What can hang from each mark:
Q_512: Q_107 Q_186 Q_353 Q_526 Q_800
Q_186: Q_94 Q_512
Q_353: Q_94 Q_512
Q_107: Q_94
Q_526: Q_94 Q_512
Q_800: Q_512
Q_94: Q_107 Q_186 Q_353 Q_526 Q_800

Every row comes from one small tree of marks. The marks that hang from a mark follow it in brackets, in the order of their numbers. Every link used is in the known rows. Which tree was each row made from?
Known rows:
Q_800(Q_512(Q_186 Q_526(Q_94(Q_107 Q_353)))): [  3   3  -8  -2   6   0  -7  -5  -9  -4  -1  -2   4   2  -2  -3   8  -1
 -19   4   1  -4  -2 -12  -8  -7  16   8  -1  -3  -6  20  -2   2 -10]
Q_353(Q_94(Q_107 Q_526(Q_512(Q_186)) Q_800)): [  8   6   1   0   9   1  -6  -1  -8  -9  -9  -4   5  -2   0   2   9  -2
 -12  -3  -3   1   2 -17 -13   0  34   6   2  -5  -7  16  -4   0 -10]
Q_526(Q_94 Q_512): [ 4  2  0 -7  1 -5 -1 -1 -8 -4 -4 -1  2 -2  5  5  7 -1 -9  2 -1  1  9  8
  2 -2  7  7  4 -5 -5 16 -5  0 -3]
Q_800(Q_512(Q_107(Q_94(Q_186)) Q_353 Q_526)): [  5   8  -8   8  -3   8  -7  -7 -11   2 -11  -2   3   0   2 -12   9   2
 -24   2  -1   2  -4 -18  -2  -5   9  12  -3  -3  -2  -6  -1   2  -8]
Q_512(Q_107 Q_526(Q_94(Q_353)) Q_800): [  5   0  -8  -3   6   2  -8  -9  -9  -3  -2   1   0   1   0 -15  11  -4
 -29  -2  -4   6   8  -9  -7   3   7  10  -7   2  -2   5  -1   3  -7]
Q_107(Q_94(Q_186(Q_512) Q_526 Q_800)): [  5   7  -5   6  -1  -8  -4   1 -12  -1  -9  -2   6  -6  -1   2   3   1
  -5   0   4  -4   4 -24 -11  -1  16   6   2   2   3  -3  -4   4  -9]
Q_94(Q_186 Q_353(Q_512) Q_526): [  2   0  -2   7   6   3  -3   1  -8  -4 -11  -1   8  -5   0   1   8   1
  -3   1   5  -1   2 -20 -10  -2  26   8   7  -2   1  12  -4   0  -9]
Q_512(Q_107 Q_353 Q_526): [  4   1  -3   6   3   7  -6  -5  -6  -3  -6  -3   3   3   4 -16  10  -3
 -24   0   0   9   4  -9   0   3   3  12  -6   0  -4  -6   1   0  -9]
Q_512(Q_107 Q_186(Q_94) Q_353 Q_800): [  3  -1  -2   7   4   8  -5  -9  -6  -3  -2  -5  -1   0  -1 -19   4  -1
 -23  -3 -11   7   2 -12  -3   0  11  14  -9   2  -4 -18  -4  -3  -7]
Q_353(Q_94 Q_512): [  5   5   3   9   4   1  -1  -2  -5  -1 -17  -4   4  -3   7   0   8   0
  -1   1   4   2   5  -2  -1  -4  16   3  16  -1   0   7  -7  -2  -9]
Q_94(Q_353): [ 2 -1  1  6  4 -4 -5 -4 -9 -4 -5 -2  6 -2  1  2  7 -2 -2  1  3  0  5 -4
 -3 -1  6  5  4  1 -2  4 -5 -1 -9]
Q_186(Q_512(Q_353 Q_526)): [  4   2  -1   7   2   0  -5  -2  -8  -1  -7  -3   4   0   4 -11   4  -1
 -16   3   4   6   4  -7   0  -1   2   8  -5   4   1  -6  -1   2 -10]
Q_353(Q_512): [  0   0   2   7   0   0   1  -3  -4  -1 -14  -4   4  -2   6  -1   6  -1
  -1   2   4   3   6  -1   1  -3   8   7  10  -2   1   8  -8  -3  -9]
Q_512(Q_107 Q_526 Q_800): [  4  -1  -3   5   1   3  -5  -9  -6  -2  -7  -2   0   2   5 -17  10  -2
 -23  -2  -5   8   7  -8  -3   2   2  11  -8   0  -2  -7  -3   0 -10]
Q_186(Q_94(Q_107 Q_526) Q_512): [  4   0   0  12   6  -4  -4   3  -9  -1  -6  -1   6  -7  -4   2  -1  -1
  -3   7   6  -6   0 -14  -5  -7  15   7   3   0   0  -5  -1  -1  -8]
Q_94(Q_186 Q_353 Q_526 Q_800): [  3  -2  -4   4   6  -1  -5  -2 -10  -5  -4  -2   8  -4  -5   2   8   1
  -5  -6   4  -2   4 -26 -17   3  22   5   2   0  -1   6  -3   3 -10]
Q_512(Q_186(Q_94(Q_353))): [ 5  0  3  8  6  0 -4 -5 -8 -3 -1 -5  7 -4 -2 -1  0  0 -5  0  1 -7  4 -7
 -5 -1  9  9  3  1 -3 -6 -6 -3 -9]
Q_107(Q_94(Q_186(Q_512) Q_800)): [  5   6  -5   5  -4 -10  -2   0 -11   2  -9  -3   4  -6   1   2   1   4
  -4  -2   4  -5   4 -16 -10   1  10   4   4   2   1  -7  -7   4  -8]
Q_353(Q_94(Q_526)): [  6   4   1   9   7  -2  -5  -2  -9  -4 -10  -2   6  -1   5  -1  11  -3
  -2   1   1   2   7  -9  -3  -6  15   4   8   0  -2   3  -1  -2  -9]
Q_526(Q_512): [ 3  1  5  1  0 -2 -2 -2 -8 -3 -8 -2  3 -3  7  3  6 -1 -5  1  0  1  6  5
  1 -2  6  8  3 -4 -4  8 -7 -2 -7]
Q_800(Q_512(Q_186(Q_94) Q_526)): [  4   2   3   9   1   3  -4  -5  -7   1  -5  -5   6  -2   5  -7   2   1
 -13   3   1  -3   0  -6  -1 -11   3  11   1  -3  -2  -8  -6  -2 -11]
Q_526(Q_94): [ 3  1 -5 -3  1 -6 -2 -2 -7 -4 -3 -1  2  0  4  0  7 -1 -6  2  0  1  9  2
  0 -2  2  5  5 -1 -4 10 -3  0 -5]
Q_186(Q_94(Q_107 Q_353 Q_800) Q_512): [  3  -1   0  10   7  -4  -5  -1 -11  -2  -4  -3   6  -8  -9   5  -3  -1
  -5  -1  10  -8  -1 -16 -13   0  16   5   6   3   0  -5  -5   3 -11]
Q_107(Q_94(Q_526)): [ 5  7 -1  8 -1 -5 -6 -5 -9 -3 -9 -1  6 -2  3  0  8 -4 -2  3  0  0  6 -8
  0 -5  6  7  2  0  0  3 -2 -2 -8]
Q_186(Q_94(Q_526) Q_512): [  3   1   3  11   4  -4  -3   3 -10   0  -5  -3   7  -8   1   0  -1  -1
  -3   6   5  -4   5 -10  -1  -9   7   8   3   3   3 -11  -2  -2  -8]
Q_186(Q_512(Q_353(Q_94) Q_800)): [  4   4  -1   9   4  -1  -6  -4  -9  -1 -10  -3  -1  -1   2 -11   6  -1
 -12   1  -6   8   3  -9  -3  -4  13   3   0   7   0  -9  -4   1  -8]
Q_512(Q_107 Q_186 Q_353(Q_94(Q_526)) Q_800): [  5   3  -4   6   9   8  -9  -7  -7  -7  -7  -4   0   4   3 -20  14  -4
 -24  -3 -14  14   3 -22  -7  -3  25  10  -8   3  -4  -5   0  -3  -9]

Which tree is each row?
[  1   0  -6   5   4   0  -3   3 -10  -3  -6  -3   5  -3  -1  -5   5   2
 -11  -3   1   4   1 -27 -12   0  20   7  -3   4   1  -4  -1   4  -9]	Q_94(Q_186(Q_512(Q_353)) Q_526 Q_800)
[  6   1   3  10   6  -2  -6  -5 -11   2  -4  -1   4  -6  -3 -10  -1  -1
 -15   1   3  -1   5 -10  -6  -1   6   8  -3   6   4 -14  -5   3 -11]	Q_186(Q_94(Q_353) Q_512(Q_526 Q_800))
[  2  -1   1   8   6   9  -3  -5  -5  -3  -9  -5   2  -3   2 -15   5  -2
 -19   0  -6   6   4 -17  -5  -6  22  15  -2  -1   1  -6  -6  -6 -10]	Q_353(Q_512(Q_107 Q_186(Q_94(Q_526)) Q_800))
[  4   2  -7  -1   2  -2  -5  -3  -9  -1  -3   0  -1   1   2 -17   6  -2
 -25   1  -5  10   6  -6  -2  -1   4   8  -8   5   1   0  -1   4  -7]	Q_186(Q_512(Q_353 Q_526(Q_94) Q_800))
[  7   5  -6  10   8   3  -1   2  -6  -3 -16  -1   5  -3   1   2   9   2
  -3   2   4  -1  -1 -21 -12  -2  36   4  14  -7  -3  14  -3   1  -8]	Q_353(Q_94(Q_107 Q_186 Q_526) Q_512)
[  4   9  -3   5  -4   4  -7 -11  -9  -2  -9  -6   5   3   1 -11   7  -1
 -20  -4  -2   6  -2 -15  -5  -6   8  10  -6   1  -1  -1  -5   1 -13]	Q_107(Q_94(Q_800(Q_512(Q_186 Q_353 Q_526))))
[  1   0   1  11   9   3  -8  -2 -11  -4  -3  -4   8  -4  -7   3   4  -2
  -6   5   1  -7  -7 -20  -9 -13  24   9   2  -2  -3   5  -3  -3 -11]	Q_800(Q_512(Q_186(Q_94(Q_107 Q_353 Q_526))))
[  3   0   4  -2   0  -1  -3  -6  -7  -4  -6  -4   0   0   6  -6   6   0
 -12  -1 -13   5   6   0  -3   0  13  10  -6  -3  -5   6 -10  -3  -8]	Q_526(Q_512(Q_186 Q_800))
[ 1  2 -3 -1  5  0 -1 -2 -7 -4 -8 -1  4 -3  0  2  8 -2 -7  1  5  1  6 -2
 -2 -3 14  6 11  0  1 19 -5  0 -7]	Q_526(Q_94(Q_353(Q_512)))
[  5   6  -5   7  -4 -10  -3  -3 -11   3 -10  -1   0  -5   2  -5   1   3
  -6   2  -6  -3   4 -11  -7   0   9   6   0   2   2  -8  -8   2  -6]	Q_107(Q_94(Q_186(Q_512(Q_800))))
[  7   0  -3   8   4   2  -4  -9  -5  -1  -3  -3   1   0  -2 -13   1   1
 -17  -1  -5  -1   2 -10  -9   4  12  10  -5  -3  -5  -6  -6   0 -10]	Q_512(Q_186(Q_94(Q_107)) Q_526 Q_800)
[  1   2   0   6   7   4  -8  -3 -11  -5 -12  -4   6  -2   3  -3  13  -3
 -13  -1   2   5   0 -22  -7 -13  21   6   6   0  -2   0   0   0 -12]	Q_353(Q_94(Q_526 Q_800(Q_512(Q_107))))
[  8   7  -5   4  -1   1  -6 -12  -7  -1  -7  -3   0   3   5 -20   8  -1
 -26  -2  -9   4   6 -10  -4   3   5  13 -11   0  -2  -7  -5  -1  -9]	Q_512(Q_107(Q_94) Q_186 Q_526 Q_800)
[  5   0  -2   3   1  -1  -4  -8  -5  -3  -5  -3   0   4   6 -16   7   0
 -18  -2  -9   5   8  -7  -6   3   5  10  -8   0  -3  -2  -7  -1 -11]	Q_512(Q_186 Q_526 Q_800)
[  1   0  -8  -4   3  -6  -2  -2  -7  -6  -3  -1   1   0  -3   3   7  -1
  -9  -3   2  -1   5  -8 -10   4  13   3   5  -3  -5  16  -3   4  -7]	Q_526(Q_94(Q_107 Q_800))
[  1   0  -1   6   0   4  -6  -5  -8   0  -9  -3   3   0   7  -9  10  -1
 -19   4   2   2   1  -8   1 -10   1  11  -1  -3  -3  -3  -2  -1 -11]	Q_800(Q_512(Q_107 Q_526))
[  2  -1  -3   7   9  -1  -8  -4  -9  -8  -5  -2   7  -2  -8   3   9  -4
  -6  -3   5   0   1 -22 -15   1  24   5   0   0  -2  14  -2   3 -12]	Q_94(Q_107 Q_353 Q_526 Q_800)
[  1   0 -12  -5   3   0  -2   3 -10  -3  -2  -3   1  -2  -1  -7   5   3
 -24  -2   0   4   3 -20 -11   3  17   9  -2   3  -2  -3   0   5  -5]	Q_526(Q_94(Q_186(Q_512(Q_107 Q_353)) Q_800))
[  5   1 -10  -5   4   6  -6  -8  -5  -5   0  -2  -3   7   3 -25  11  -2
 -37  -3 -13  14   6 -10  -4   3  10  13 -14   1  -5   1   0   1  -7]	Q_512(Q_107 Q_186 Q_353 Q_526(Q_94) Q_800)
[  5   2   1   5   1   3   0  -4  -2  -2 -12  -5   5   1   9 -10   6   1
 -13   1   2   3   6  -5  -2  -1   9  11   3  -3   0   6  -8  -3 -12]	Q_353(Q_512(Q_186 Q_526))
[  8   4  -4   8   6  -2  -4  -1  -9  -3 -10  -1   6  -2   4   0  10   1
  -3   0   0  -1   5 -17  -9  -1  21   3   9  -3  -4   2  -1   0  -6]	Q_353(Q_94(Q_186 Q_526))
[  2   0   1   8   1   7  -5  -6  -9   0  -7  -5   5  -4   1  -7   4  -1
 -20  -2   7   0   0 -13  -4  -8   4  11   2  -2  -1 -13  -4   1 -13]	Q_186(Q_94(Q_800(Q_512(Q_107 Q_526))))
[  9   6   1   6   5   3  -1  -5  -4  -2 -15  -5   5   0   9 -10   8   1
 -13   0   2   4   6  -6  -4  -1  17   8   9  -2  -2   5  -7  -2 -11]	Q_353(Q_94 Q_512(Q_186 Q_526))
[  5   7  -5   7  -3   3   0  -3  -6   2 -16  -2   3  -5   5  -4   6   3
 -10   2   2  -2   2 -12  -4   0  15  10   9  -4   0   1  -7  -1  -6]	Q_353(Q_512(Q_107(Q_94(Q_186))))
[  4  -1   2   7   1  -1  -3  -8  -6  -1  -3  -5   1  -2   1  -9   1   1
  -8  -2  -9   0   5  -5  -4  -2   7   9  -1   1  -3 -11  -9  -4  -8]	Q_512(Q_186(Q_94) Q_800)
[ 11   5  -7   9   6  -5  -3   2  -9   1 -12   0   4  -4   3  -3   4   4
 -11   3   6  -6   1 -16 -12   3  20   3   7  -3  -4  -2  -2   5  -7]	Q_353(Q_94(Q_107 Q_186(Q_512(Q_526))))
[  8   2 -10  -2   5  -3  -4  -3  -9  -3  -1   1   5  -1   0  -3   8   2
 -16  -1   4  -4   7 -10  -9   5  11   6   3  -2  -4  11  -1   5  -5]	Q_512(Q_526(Q_94(Q_186 Q_353)))
[  4   1   1   9   6   5  -5  -3  -7  -5  -2  -5   6   0  -1  -8   4  -2
 -11   1  -4   3   3 -14  -2  -4  14  12  -4   2  -3  -8  -2  -4  -8]	Q_512(Q_186(Q_94(Q_526)) Q_353)
[  3  -1  -7   5   4  -1  -3   0  -8  -5  -6  -1   5  -2  -4   3   7   2
  -5  -3   1  -3   0 -26 -17   4  26   5   2  -5  -4   9  -3   4  -8]	Q_94(Q_107 Q_186 Q_526 Q_800)
[  5   4  -6   6   5   2   1  -1  -5  -2 -17  -3   3  -4  -1   3   7   5
  -4  -5   7  -2  -1 -19 -16   5  34   2  16  -5  -4  11  -8   5  -9]	Q_353(Q_94(Q_107 Q_186 Q_800) Q_512)
[  4   3  -3   7   8   7  -8  -5  -8  -8  -9  -4   5   1  -1 -10  13  -5
 -19  -5   0  11   3 -23  -8  -2  22   7   0   3  -3  -3   2   1 -10]	Q_512(Q_107 Q_353(Q_94(Q_526 Q_800)))
[  1  -1  -4   5   3  -6  -2   5 -10  -2  -6  -2   6  -6   1   0   4   3
  -5  -1   4  -2   4 -24 -13  -2  18   6   1   2   2  -3  -3   3  -9]	Q_94(Q_186(Q_512) Q_526 Q_800)
[  5   1 -10  -1   7  -2  -7  -8  -8  -4  -2   2   0   2  -5  -8   9  -3
 -20  -1  -3   2   4  -9 -10   5  14   5  -4  -1  -4  16  -2   6  -8]	Q_512(Q_526(Q_94(Q_107 Q_353)) Q_800)
[  1  -1  -2   8   6   2  -4  -6  -5  -3 -12  -1   2  -2  -4  -3   7  -2
  -7   0  -1   3   0 -10 -10   0  23   6   4  -1   0  14  -9   0 -11]	Q_94(Q_107 Q_353(Q_512(Q_800)))
[  7   1  -2   6   8   3  -6  -7  -7  -4  -2  -4   7  -2  -8  -4   1   0
 -16  -5   6  -6   1 -18 -16   7  17   9  -1  -1  -5  -1  -5   4 -12]	Q_512(Q_186(Q_94(Q_107 Q_353 Q_800)) Q_526)
[  5  -1  -1   9  10   2  -8  -7  -8  -6  -1  -2   4  -3  -8  -6   3  -3
 -11  -1  -6  -2  -1 -21 -13  -1  25   9  -4   0  -3   1  -4  -2  -9]	Q_512(Q_186(Q_94(Q_107 Q_353 Q_526)) Q_800)
[  5   1  -4   4   4   7  -5  -6  -4  -4  -4  -5   3   5   5 -20   9  -2
 -28  -1  -4   9   4 -11  -2   3   7  14 -10   0  -5  -6   0  -2  -9]	Q_512(Q_107 Q_186 Q_353 Q_526)
